Every row comes from one small tree of marks. Brackets hold a mark, then the marks that hang from it, in alphabetical order. Every link used is in the known rows. Which tree was each row made from?
Known rows:
(sakab kamu (kema (dogot givek)) laboz): -2.341  1.402 -6.262 -1.959  0.078 -0.806  1.797  5.811  1.262  1.054  1.268  0.653 -2.136  1.312 -0.117  1.913 -2.845 -4.694 -2.651 -0.304  4.446  1.334
(dogot givek): -4.286  1.642 -3.754 -1.559 -1.371  0.657  0.642  1.869  0.659  3.947  4.556  1.195 -0.694  0.670 -0.932  4.350 -1.985 -2.222  0.694 -0.654  1.070  1.872
(kema (sakab laboz)): -2.599  2.505 -5.931 -0.870 -0.571 -0.826  0.494  3.174  2.621  4.212  2.058  0.487 -4.125 -0.455 -0.640  5.012 -0.182 -1.932 -2.049  1.554  0.790  2.794
(rina fogo tulos): -3.739 -0.179 -4.134 -3.843 -1.073  1.846  1.391  5.070  4.982  4.814  2.623  2.238 -3.609  3.325 -0.976  1.005 -0.016  0.970  1.440  0.030 -2.624  1.286
(muban (dogot givek)): -5.104  0.752 -1.563 -1.808 -1.660  1.628 -0.207  2.355 -0.115  3.048  4.309 -0.460 -0.437  1.152  1.645  4.298 -2.611 -1.432 -1.295 -0.017  1.484  0.788
(rina (fogo (sakab kema laboz))): -2.104  2.113 -5.726 -3.898 -0.767 -1.740  3.112  5.130  4.385  2.995  2.935  1.902 -3.746  1.422 -0.737  3.778 -1.565 -1.852  0.009 -0.459  2.028  2.229
(kema dogot (sakab (laboz vusiv))): -1.305  0.916 -6.363 -1.296 -1.385 -0.872  1.840  2.240  3.187  4.406  1.828 -1.775 -6.592  0.084 -2.457  2.796 -1.588 -3.600 -0.878 -1.687 -0.723  3.975
(kema (sakab kamu)): -1.212  2.795 -4.751 -1.211 -0.990 -1.684  0.186  4.183  0.931  3.021  1.293  1.202 -3.640 -0.152 -1.197  5.475 -1.385 -1.331 -5.699  0.312  0.055  2.489
(kema dogot sakab): -1.994  0.478 -5.159  0.468 -0.974 -2.260  1.358  2.833  0.557  4.580  2.389 -1.407 -5.487  1.118 -2.754  2.879 -0.678 -2.720 -2.995 -1.336 -1.402  3.397
(fogo (sakab (kema dogot) laboz)): -0.895  1.502 -6.602 -1.042 -0.002 -3.597  2.007  4.848  2.526  3.585  3.732  0.513 -2.946  0.298 -1.327  2.536 -1.053 -3.848 -1.129 -0.071  2.897  2.994
(givek dabura): -1.824  1.172 -1.335  0.909  0.207 -2.097  1.650  5.378  0.938  4.478  3.366  0.810 -4.154  2.427  0.335  4.601 -1.543 -2.171 -0.826 -3.028  2.019  0.963
(kema dogot (sakab fogo laboz)): -1.728  0.233 -5.104 -1.048 -1.158 -2.810  1.327  3.263  0.597  2.193  1.225 -0.608 -4.306  0.387 -2.189  3.348 -1.395 -3.371 -3.269 -1.046 -0.278  3.058
(fogo (sakab (kamu pezi))):  1.024  1.859 -3.872 -1.610 -0.729 -2.624  0.984  5.452  2.474  1.490  2.928  1.815 -3.048 -0.715 -1.580  4.888 -2.407 -1.870 -5.297  0.097  1.231  2.699
(dogot (givek (dabura nika))): -5.334  1.780 -2.217  0.356 -1.808  0.111  0.641  3.656  0.995  3.495  5.077  0.465 -2.685  1.364 -0.463  5.433 -2.469 -2.209  0.581 -3.124  3.069  3.113
(sakab fogo kamu (laboz vusiv)):  1.234  1.321 -2.757 -6.108 -1.361 -1.302  0.359  4.965  2.663 -1.361 -1.223  3.085 -1.055 -1.952  0.140  3.759 -5.235 -3.214 -2.927 -2.442  2.143  0.305
(sakab fogo kema laboz): -2.968  0.262 -5.160 -3.838  0.559 -3.193  0.333  5.176  0.128 -0.759  0.975  3.970  1.450  1.403  1.689  2.747 -1.410 -3.637 -0.928 -0.201  5.452 -0.048
(kema (dogot givek) (sakab laboz)): -3.539  1.573 -6.671 -0.086 -1.809 -0.158  1.950  1.726  1.703  4.495  3.466 -2.004 -5.299  0.649 -2.677  4.026 -1.235 -3.533 -1.310 -0.303 -0.201  4.457
(fogo (sakab kamu (kema dogot))):  0.505  1.795 -5.504 -1.353 -0.368 -4.504  1.703  5.856  0.785  2.407  3.028  1.186 -2.509  0.624 -1.867  2.967 -2.250 -3.234 -4.810 -1.308  2.205  2.717
(fogo (sakab kamu laboz)):  0.948  2.954 -4.494 -1.619 -0.644 -2.435  1.262  5.591  3.500  3.093  2.426  0.963 -3.278 -2.221 -1.466  4.351 -2.541 -2.692 -3.722  0.827  1.379  2.376
(kema (dogot givek) (sakab (laboz vusiv))): -2.671  1.688 -7.059 -1.739 -2.468  0.357  2.054  0.829  2.791  4.380  3.331 -1.938 -5.804  0.438 -2.788  3.993 -2.238 -3.771 -0.087 -1.881 -0.348  5.012
(kema dogot (sakab (kamu pezi))): -0.790  0.456 -4.911 -0.113 -1.059 -1.584  1.344  4.217  0.907  1.699  1.263 -0.763 -6.054  1.262 -2.507  3.771 -1.743 -2.558 -6.357 -0.929 -0.652  3.498
(dogot (givek dabura)): -4.005  2.061 -2.741 -0.260 -1.311 -0.029  1.630  2.827  0.453  4.288  5.236  0.777 -2.372  2.287 -0.335  5.672 -2.275 -2.376  0.409 -2.511  2.089  2.266
(laboz vusiv): -0.471  0.779 -3.509 -4.293 -1.234 -0.089  0.554  2.105  3.507  3.763  2.087  1.572 -2.753 -0.296 -0.591  2.537 -3.075 -2.437  2.021 -3.676  0.268  1.496
(sakab fogo kamu (kema dogot) laboz): -0.781  0.070 -4.690 -3.615  0.217 -3.690  1.134  6.912 -0.583 -2.274 -0.821  2.584 -0.166  1.159  0.331  1.803 -3.472 -4.555 -4.814 -1.469  4.619  0.046
(givek (dabura nika)): -3.782  0.719 -0.549  1.841 -0.396 -1.954  0.270  6.420  1.716  3.336  3.123  0.337 -4.649  1.114  0.180  4.269 -1.773 -1.897 -0.599 -3.878  3.335  2.141
(sakab fogo): -1.663 -0.268 -1.568 -2.924 -0.480 -3.202 -0.214  4.036 -0.836  0.618  1.359  3.239  0.750  0.243 -0.184  3.316 -2.178 -1.975 -2.159 -1.815  0.967 -0.128
(kema (sakab fogo (laboz vusiv))): -1.334  1.981 -5.589 -3.937 -1.665 -1.626  0.277  2.398  2.350  1.737  1.159  1.913 -2.810 -0.541 -0.663  5.461 -1.865 -2.193 -2.034 -0.955  1.030  2.927
(fogo (sakab kamu)):  1.085  2.641 -3.733 -1.456 -0.888 -3.279  1.009  5.300  1.956  3.139  2.857  1.400 -2.679 -1.377 -1.859  4.363 -2.529 -2.037 -4.665 -0.375  0.503  2.313

Which tree is each row?
-0.426  0.939 -4.755 -1.452 -1.334 -2.870  1.271  4.479  0.425  1.013  0.042 -0.366 -4.499 -0.157 -2.275  3.730 -2.616 -3.401 -5.975 -1.136 -0.198  2.827 | (kema dogot (sakab fogo kamu laboz))
 0.023  1.221 -2.177 -3.780 -0.406 -2.033  0.105  6.234  1.020 -1.220 -0.993  2.894 -0.343 -1.676  0.248  3.841 -3.894 -2.938 -4.650 -0.150  2.279 -0.456 | (sakab fogo kamu laboz)
-1.378 -0.784 -5.716 -5.362 -0.503 -2.892  1.398  3.864  1.387 -0.668  0.698  2.426 -0.615  1.615  0.358  1.154 -3.112 -4.914  0.766 -3.658  4.309  1.201 | (sakab fogo (kema dogot) (laboz vusiv))
-1.128  2.253 -6.602 -1.672  0.053 -3.270  1.422  4.816  2.823  3.431  3.786  1.682 -2.067 -0.067 -0.503  3.617 -0.815 -3.187 -1.076  0.744  3.586  2.666 | (fogo (sakab kema laboz))
-1.392 -0.114 -5.928 -1.868  1.017 -0.665  1.558  7.019  2.385 -1.297  0.359  1.406 -3.228  2.036  0.664  1.776 -2.226 -4.330 -3.974  0.520  5.225  1.162 | (sakab (kamu pezi) (kema dogot) laboz)
-2.286  1.173 -6.821 -4.202  0.274 -0.458  1.069  3.771  3.859  2.399  1.776  2.227 -1.738  1.001  1.251  1.976 -1.747 -3.888  2.519 -1.183  4.842  1.242 | (sakab kema (laboz vusiv))
-1.481  1.530 -6.237 -1.101 -0.734 -3.809  1.848  3.889  0.824  3.569  4.945  0.887 -2.037  1.317 -1.938  3.139 -1.400 -3.342 -1.693 -1.370  2.264  3.441 | (fogo (sakab (kema (dogot givek))))
-5.881  0.799 -0.489 -0.464 -2.009  1.249 -0.222  3.571  0.112  2.753  4.678 -0.941 -1.840  1.640  1.939  5.060 -2.924 -1.388 -1.437 -1.626  2.929  1.665 | (muban (dogot (givek (dabura nika))))
-0.429  3.203 -5.975 -2.979 -1.406 -0.279  0.648  3.556  3.510  2.871  0.680  0.805 -4.759 -1.177 -0.831  5.359 -2.302 -2.136 -3.584 -0.077  0.823  3.038 | (kema (sakab kamu (laboz vusiv)))
 1.202  0.298 -2.896 -6.312 -1.200 -0.297  0.277  5.191  3.433 -3.794 -1.070  3.685 -1.580 -1.023  0.656  4.410 -5.044 -3.029 -3.765 -1.719  3.107  0.834 | (sakab fogo (kamu pezi) (laboz vusiv))
-2.191  0.869 -5.151 -1.757 -0.269 -1.957  1.399  5.413 -0.930  1.168  1.920  1.312 -1.250  2.521 -0.739  1.993 -2.826 -3.800 -3.963 -1.955  3.237  1.281 | (sakab kamu (kema (dogot givek)))
-4.899  1.035 -0.899 -0.890 -1.690  1.167  0.449  3.083 -0.256  3.295  4.807 -0.761 -1.616  2.276  2.058  5.240 -2.783 -1.469 -1.521 -1.249  2.251  1.039 | (muban (dogot (givek dabura)))
-2.677  0.212 -6.357 -3.803 -1.281 -0.417  2.431  5.536  4.864  4.588  3.902  1.911 -4.049  4.064 -1.902  0.926 -0.011  0.101  0.259 -0.558 -1.443  3.040 | (rina (fogo (sakab (kema dogot))) tulos)
-2.108  0.875 -5.906  0.326 -0.732 -1.431  1.625  3.143  2.094  4.510  1.928 -1.856 -6.104  0.309 -2.302  2.869 -0.642 -3.346 -2.077 -0.141 -0.586  3.418 | (kema dogot (sakab laboz))
-1.719  0.328 -5.722 -6.230 -0.334 -2.448  0.637  3.925  1.743 -0.896  0.748  4.112  0.773  1.107  1.493  2.718 -2.797 -3.905  0.783 -2.483  5.299  0.748 | (sakab fogo kema (laboz vusiv))
-3.449 -0.894 -4.598 -3.065 -0.583 -3.954  0.946  3.760 -2.725 -0.459  2.610  2.830  1.491  3.348 -0.407  2.088 -2.249 -3.759 -1.782 -3.199  3.557  1.162 | (sakab fogo (kema (dogot givek)))
 0.146  2.966 -6.226 -2.089 -0.099 -3.319  1.414  6.137  2.641  2.204  2.579  1.897 -2.159 -0.544 -0.603  4.026 -2.013 -3.195 -3.845  0.701  3.675  2.389 | (fogo (sakab kamu kema laboz))
 1.030  3.004 -6.612 -3.748 -0.750 -2.779  1.565  5.238  3.728  2.088  2.471  1.980 -2.658 -0.759 -0.711  3.944 -2.987 -3.407 -2.606 -0.889  3.585  2.937 | (fogo (sakab kamu kema (laboz vusiv)))
 0.122  2.274 -6.343 -2.278  0.032 -2.606  1.343  6.243  3.179  0.526  2.661  2.326 -2.577  0.100 -0.240  4.496 -1.901 -3.032 -4.450  1.179  4.404  2.784 | (fogo (sakab (kamu pezi) kema laboz))
 0.390  2.153 -6.240 -1.513 -0.168 -3.606  1.970  6.080  2.359  2.375  2.584  0.719 -3.124 -0.232 -1.459  2.948 -2.253 -3.859 -3.830 -0.129  3.000  2.725 | (fogo (sakab kamu (kema dogot) laboz))
-1.155  2.339 -4.960 -4.080 -1.041 -2.327  2.910  5.788  3.132  2.195  2.422  2.347 -3.443  1.579 -1.075  4.088 -2.411 -1.410 -2.587 -1.293  1.530  2.083 | (rina (fogo (sakab kamu kema)))
-0.939  0.647 -3.595 -4.280 -0.025 -4.463 -0.090  6.591 -2.304 -2.416 -0.133  4.923  2.133  1.803  0.933  3.395 -3.189 -2.713 -6.200 -2.025  4.393 -0.436 | (sakab fogo kamu kema)
-1.482  1.494 -5.375 -4.339 -1.547  0.954  2.081  6.257  6.528  4.200  2.683  1.943 -4.672  1.665 -1.705  2.197 -1.006  0.479 -0.869  0.860 -1.980  2.633 | (rina (fogo (sakab kamu laboz)) tulos)
-0.297  2.337 -7.005 -3.295 -0.566 -2.743  1.579  3.970  3.942  3.294  3.651  1.763 -2.518 -0.219 -0.595  3.586 -1.748 -3.448  0.123 -0.847  3.499  3.210 | (fogo (sakab kema (laboz vusiv)))
-0.516  1.104 -6.440 -5.037  0.188  0.495  0.937  5.817  4.346 -1.697  0.234  3.163 -2.514  1.200  1.679  3.229 -3.217 -3.690 -2.232 -0.542  5.974  1.436 | (sakab (kamu pezi) kema (laboz vusiv))
-0.614 -0.550 -3.516 -3.361 -0.145 -4.842  0.703  6.524 -2.740 -2.188 -0.164  3.253  0.743  2.328 -0.290  1.863 -3.491 -3.646 -6.219 -3.176  3.406  0.055 | (sakab fogo kamu (kema dogot))
-3.178  1.010 -5.896 -1.504 -2.200 -1.548  1.570  1.766  0.171  2.170  2.765 -0.708 -3.560  0.722 -2.547  4.494 -1.984 -3.517 -2.511 -1.242  0.112  4.104 | (kema (dogot givek) (sakab fogo laboz))
-3.322  1.866 -5.997  0.833 -1.729 -0.606  2.607  2.410  1.498  4.705  3.942 -2.252 -6.505  1.787 -2.276  5.024 -1.466 -3.602 -1.488 -1.605  0.524  4.727 | (kema (dogot (givek dabura)) (sakab laboz))
-3.955 -0.196 -2.341  1.250 -1.388 -0.910  1.698  3.685  0.508  3.985  4.140 -1.604 -4.432  1.734 -2.132  2.435 -2.546 -3.538  0.209 -3.999  0.868  2.935 | (kema (dogot (givek (dabura nika))))
 0.691  2.174 -3.803 -4.124 -0.731  0.755  0.806  4.865  4.746  2.016 -0.167  1.240 -3.590 -2.133 -0.092  3.092 -4.158 -3.224 -1.240 -1.032  1.664  0.867 | (sakab kamu (laboz vusiv))
 0.223  1.848 -5.577 -2.097 -0.220 -3.446  1.116  5.980  1.658  0.564  3.132  2.788 -1.933  0.934 -0.655  4.490 -1.894 -2.425 -5.369 -0.030  3.585  2.724 | (fogo (sakab (kamu pezi) kema))
-2.887  0.750 -6.361 -4.254 -1.222 -0.183  2.010  5.582  5.040  4.488  3.963  2.765 -3.368  3.779 -1.301  1.731  0.194  0.547  0.280  0.008 -1.000  2.852 | (rina (fogo (sakab kema)) tulos)
-2.384  1.070 -5.640 -3.991 -1.438  0.932  2.126  5.378  6.681  5.050  3.499  1.776 -4.595  2.093 -1.632  1.941 -0.178  0.483  1.046  0.934 -2.050  2.800 | (rina (fogo (sakab laboz)) tulos)
-1.744  2.546 -6.282 -2.553 -1.231 -0.269  0.632  2.331  3.747  4.065  1.909  0.588 -4.571 -0.630 -0.762  4.998 -1.117 -2.199 -0.856 -0.024  0.673  3.341 | (kema (sakab (laboz vusiv)))
-2.043  1.033 -4.685 -1.093 -0.253 -2.271  1.886  5.924 -1.031  1.308  2.256  1.075 -2.088  3.237 -0.485  2.663 -2.967 -3.866 -4.114 -2.938  3.789  1.500 | (sakab kamu (kema (dogot (givek dabura))))
-0.063  2.617 -5.219 -4.372 -1.855 -1.687  0.224  3.666  2.108  0.528 -0.031  2.128 -2.959 -1.060 -0.706  5.827 -3.106 -2.200 -4.778 -0.957  1.094  2.675 | (kema (sakab fogo kamu (laboz vusiv)))
